Every row comes from one small tree of marks. The marks that hang from a mark follow it in brackets, in alphabetical order. Every link used is in the known rows. Which tree was each row made from?
Known rows
mutur{nava{lokez{pomati{lezud}} voseb} vetab}: [ -9.3  23.2  17.1  18.6  -3.2  17.0   8.2  19.1   4.6 -13.0 -29.3  41.0
   9.7  17.2  -8.7  12.1   2.9  21.8 -24.1  19.6 -21.5 -47.8]
mutur{nava}: [-16.4  -0.7   8.5  15.6  10.3  14.4 -10.5 -14.7  -4.5  11.9  -1.1  23.0
 -20.4  32.8  -6.3  27.9  -9.8  16.7  -8.8  18.7  -8.8 -26.9]
voseb{nava{lokez{pomati{lezud tolep}}}}: [-38.1  47.2   0.0  20.4  -2.2   7.9  -2.3 -19.8  11.8   7.5 -45.2  33.4
  22.2  17.7   6.5   6.8   8.1  -1.3   8.7  38.1 -20.1 -39.4]
lezud{pomati}: [-30.1   0.2  11.9   8.8   3.1  13.7  -1.6 -14.1  -2.8  16.7  -7.1  30.4
  -7.4  32.0   7.0  13.6  -5.9  28.4 -12.5  14.8  -8.0 -23.0]
vetab{lokez{pomati{lezud{vasog}}} mutur{nava{voseb}}}: [-29.6  11.2 -12.9  -2.4  14.4   9.6  15.2   2.7  -4.0   1.4 -36.7  28.5
  16.1  18.3  18.3  32.6  -2.3  24.3  10.2  21.2 -10.7 -16.4]
lezud{pomati{lokez tolep{vasog}}}: [-33.5  33.9  23.1 -14.3  15.2   1.3  -9.7  -9.5  -5.6  17.4 -26.7  17.4
  10.7  30.6  13.0  -5.0 -10.0  38.7   5.0  31.7   3.3 -27.4]
pomati{lezud{vasog} lokez tolep}: [-36.4  54.2   4.2 -11.1  14.9  17.9 -17.7 -14.7  18.6  22.0 -45.3   7.8
  19.1  21.7  11.5   7.4   0.9  10.2  17.4  46.4 -18.9 -38.1]
vetab{lokez mutur{nava pomati{lezud tolep}}}: [-14.9  27.1 -11.9   4.6  28.7  20.1  -8.2 -14.7  11.2   9.7  -4.5  16.5
   2.7  10.9   0.8  20.1  -3.4  28.2  35.2  13.2 -15.5 -17.9]
gufi{nava{lokez{pomati{lezud tolep{vasog}}} voseb}}: [-38.7  42.3  17.8  14.7  -1.8 -12.8  -0.2   7.4 -13.7 -10.0 -61.1  34.2
  24.8  21.1  -0.3 -16.1   4.8  -2.1   5.9  26.8 -12.5 -55.0]
voseb{nava{lokez{pomati{lezud{vasog}}}}}: [-23.7  21.8  -4.2   5.4  -6.9  10.0   9.8 -13.4  14.1  14.8 -49.4  36.1
  11.1  35.2  11.5  20.5   2.4   5.6 -15.7  46.7 -19.5 -30.0]
gufi{nava}: [-27.4  -6.3  13.5  23.9  -1.2   5.3 -13.0 -16.3 -10.9   5.1 -18.5  33.5
 -10.1  29.0  -6.0  11.6  -0.2   2.3  -3.9  15.2 -12.6 -30.9]
pomati{lezud lokez tolep}: [-43.4  55.6  11.9   2.3  10.0  16.9 -22.4 -19.7  15.6  11.7 -36.4  12.5
  22.5  13.4   7.1   4.9   6.9   7.4  25.4  31.6 -24.3 -39.3]
pomati{lokez}: [-33.6  14.4  19.6   2.6   0.3  11.4 -12.2 -18.6  -2.0  11.8 -24.5  21.3
   4.9  24.4   8.6  16.5   1.2  19.0   2.5  25.5 -17.9 -30.2]
mutur{nava vetab}: [  4.4   0.7  17.4  19.0  10.1  24.9 -12.4  -3.7   3.0   5.5   5.0  27.4
 -24.7  25.4 -14.0  21.2 -14.0  20.5 -24.9  20.5  -7.4 -18.2]
mutur{nava pomati{lokez tolep{vasog}} vetab}: [ 19.4  35.6  30.1  -7.9  20.7  17.4 -18.3   7.3   5.1  10.8  -8.5  11.4
 -10.9  26.5 -13.7   1.4 -16.9  49.7 -13.8  26.8   2.3 -25.3]
vetab{lokez mutur{nava pomati}}: [ -6.0 -14.1  -3.1   4.8  18.4  14.3   1.2 -12.6  -7.3   9.5   5.9  23.5
 -15.5  22.1   2.8  31.2 -10.5  42.5  10.6   7.5  -9.5  -7.9]
lokez{pomati{tolep}}: [-36.5  35.3  12.7  17.4   9.4   7.7  -8.1 -20.6  -5.2  11.1 -33.2  12.5
  12.0   9.9  11.9  14.9  -3.6   9.1   3.7  23.1  -8.0 -34.7]
vetab{mutur}: [-36.6   0.6   7.1  12.5  10.5   4.0 -12.2 -27.7  -4.8   8.3 -12.3  17.4
  -3.0  20.7   7.0  13.7  -9.7   0.2   5.0  11.6  -7.2  -9.3]
mutur{nava vetab{lokez{pomati}}}: [ -0.3  -1.5  13.1  15.2   9.9  22.7   6.5  -0.7  -6.9  -1.7  -9.0  31.0
  -7.4   6.9   7.4  32.9  -7.0  39.5 -19.8  25.3 -12.6 -16.2]
voseb{nava}: [-25.9   5.0   6.8  25.6  -6.6  13.2 -11.8 -28.5   0.5  13.7 -11.9  35.3
 -13.6  34.1  -3.0  16.9  -3.1  -0.2  -5.0  23.9 -10.4 -13.2]
gufi{nava{lokez{pomati} voseb}}: [-38.1  -2.6  18.2  24.3 -18.1  -8.5  10.8   6.9 -24.4 -10.2 -48.6  48.5
  12.0  24.1   0.6   3.5   9.0  14.0  -9.9  18.8 -15.3 -56.6]
voseb{nava{lokez{pomati{tolep}}}}: [-35.1  28.8   4.6  22.1  -5.2   1.5   1.7 -18.7  -4.6   9.2 -42.2  33.0
  11.7  19.8   7.0   8.2   0.8  10.9   1.7  40.3  -9.5 -40.1]
voseb{nava{lokez{pomati{lezud{vasog} tolep}}}}: [-31.8  44.4  -7.7   6.5   2.2   8.0   2.4 -14.1  14.2  17.0 -57.0  27.9
  17.8  26.8  11.7  11.7   1.2   3.2   0.4  53.1 -14.7 -37.8]
vetab{lokez}: [-31.4  -3.1   8.1  13.4   4.9  16.7  -3.2 -21.3 -11.3   7.6 -13.1  26.6
  -8.3  14.0  14.1  15.8  -3.7  19.1   8.3  26.9 -22.4 -15.3]

Write each row's tree
[-40.0   8.0  19.2  17.3 -12.6  -0.9  12.6   1.3 -17.1  -4.4 -43.7  35.5
  13.5  20.4   8.8   4.8   2.7  16.5 -10.4  20.2 -17.1 -49.5]
nava{lokez{pomati} voseb}
[  1.1  26.4  23.7   4.9  18.0   2.3   0.2   6.2  -8.1  -0.8 -26.9  19.7
  -3.9  19.1  -2.9   3.0 -19.4  28.4 -26.6  40.7   1.9 -34.4]
mutur{nava{lokez{pomati{tolep{vasog}}}} vetab}
[-41.2  41.2   2.0  -1.5  28.2  -1.5  -3.6 -23.1  -3.8   1.0 -38.4   8.7
  28.1   0.9  28.9   7.0  -7.6   2.7  28.0  24.2  -8.9  -4.4]
vetab{lokez{pomati{lezud tolep{vasog}}} mutur}
[-39.5  54.3   7.9  16.3  11.7  14.7 -11.9 -19.4  10.1   9.4 -37.5  12.1
  22.9   8.0  11.8  14.2   3.6  -2.1  11.0  21.1 -18.8 -36.3]
lokez{pomati{lezud tolep}}
[ -5.9  -6.5  14.8  21.2   1.7  25.4   0.5  10.8 -12.0  -7.5  -2.8  41.4
 -17.4  14.1  -6.9  13.8  -7.2  33.7  -9.6  21.0 -14.2 -19.4]
mutur{nava{voseb} vetab{lokez}}
[-29.4  48.8   7.9  11.0   5.3  -2.1  -4.0 -17.6   4.7   6.4 -47.5  27.0
  17.6  25.9   8.1  -1.7  -3.2  -4.0   1.5  41.6 -11.1 -30.2]
voseb{nava{lokez{pomati{lezud tolep{vasog}}}}}
[-25.0  28.2   3.2  -0.1   8.8  16.4   1.0 -13.0  12.3  17.5 -42.5  14.4
  12.3  25.0  16.8  25.3  -1.3   4.4 -12.9  28.1 -18.2 -27.4]
lokez{pomati{lezud{vasog}}}
[ -9.0  48.6   8.5 -16.3  30.1   4.0 -19.6  -8.9  12.2  12.7 -17.4   3.8
  10.4  29.1  -2.8   9.3  -8.8  27.0  21.8  14.8  -1.9 -21.4]
vetab{mutur{nava pomati{lezud lokez tolep{vasog}}}}
[-31.0  56.7  15.2   6.0  19.7   4.9 -13.3 -19.0   4.0   8.7 -39.5   6.5
  18.9  16.2  13.5   3.7  -6.6  -4.9   4.2  23.9  -9.0 -25.9]
lokez{pomati{lezud tolep{vasog}}}
[-50.4  50.3  10.4  17.5  -1.9   5.1   1.8  -0.1  -0.5  -3.4 -54.4  27.7
  31.1   8.9   7.1  -5.2   7.7   3.8  12.7  26.8 -23.6 -58.0]
nava{lokez{pomati{lezud tolep}} voseb}
[-35.7  25.9   7.4   1.6  -5.6   8.2  13.6   6.1   1.2   4.5 -58.1  30.0
  20.4  26.0  12.4   7.4   3.3  10.6 -11.5  33.2 -22.9 -47.3]
nava{lokez{pomati{lezud{vasog}}} voseb}
[-27.1  31.4  12.3  11.9   1.3 -10.1  -0.3 -17.5  -9.7   8.9 -43.8  28.5
   7.3  27.9   9.2  -1.3  -9.9   8.0  -4.4  43.4  -0.2 -28.6]
voseb{nava{lokez{pomati{tolep{vasog}}}}}
[-41.4  36.7   3.0   9.9  -3.4  -1.6   6.1  11.0  -4.2  -0.5 -70.6  34.6
  27.6  21.6   3.9  -3.4   9.3   6.0   5.2  38.4 -16.5 -64.8]
gufi{nava{lokez{pomati{lezud{vasog} tolep}} voseb}}
[ 14.3  14.9  10.8  13.2  17.7  32.4  -6.6   3.1   2.6   7.6   4.5  23.2
 -19.8   8.9 -10.2  12.7 -12.0  49.4  -0.8  24.9 -11.7 -21.7]
mutur{nava pomati{tolep} vetab{lokez}}
[-31.6  22.0   2.1  -5.3  14.4  14.4  -3.3  -9.5   1.8  28.0 -24.8  17.7
  -3.0  32.5  10.4   6.2 -13.0  31.1  -3.4  37.7   1.5 -29.0]
lezud{pomati{tolep} vasog}
[-15.4  23.6  13.1  21.3   7.6  21.0   5.2  12.1 -13.4  -8.0 -23.6  32.0
   4.0  -0.6   2.8  12.8  -3.8  39.3  -2.1  24.9  -6.5 -32.3]
mutur{nava{voseb} vetab{lokez{pomati{tolep}}}}
[-27.9  40.2   2.1  -3.5  28.9 -10.4  -2.2  -9.5  -1.0   1.0 -35.8  11.7
  18.7  21.8   8.5  10.3 -12.1   7.8   8.1  27.5  -2.3 -29.5]
vetab{mutur{nava{lokez{pomati{lezud tolep{vasog}}}}}}
[-34.6  58.3  19.5  -6.7  18.1   7.8 -24.3 -17.1   8.5  11.4 -36.8   7.2
  19.0  21.4   8.3  -5.9  -3.8   3.5  18.7  33.5 -14.7 -29.0]
pomati{lezud lokez tolep{vasog}}
[ 12.8  37.8  33.3  -2.0  10.1  14.9 -12.5  20.8  -2.2   2.9 -17.4  20.0
  -7.0  27.0 -18.5  -7.9 -12.0  48.3 -11.4  19.0   3.4 -33.0]
mutur{nava{voseb} pomati{lokez tolep{vasog}} vetab}
[ 18.3  10.5   8.3  11.2  13.2  40.1  -5.0   2.3  17.0   4.3   7.6  29.4
 -15.5  14.7 -10.4  21.5  -3.0  40.6  -7.6  15.2 -26.6 -15.5]
mutur{nava pomati{lezud} vetab{lokez}}
[-44.3  39.8  -3.1  12.5  11.3  -2.4   4.1   1.8  -2.1  -7.5 -42.8  27.2
  28.1  13.6   2.1  10.8   1.7  10.5  19.6  18.2 -10.0 -49.4]
vetab{mutur{nava{lokez{pomati{lezud tolep}} voseb}}}
[-32.0  52.3   0.7   1.1  16.5  15.4  -7.2 -14.4  14.1  19.4 -48.1   6.7
  18.8  16.4  15.6  16.7  -2.3   3.3   4.2  36.4 -12.8 -33.6]
lokez{pomati{lezud{vasog} tolep}}
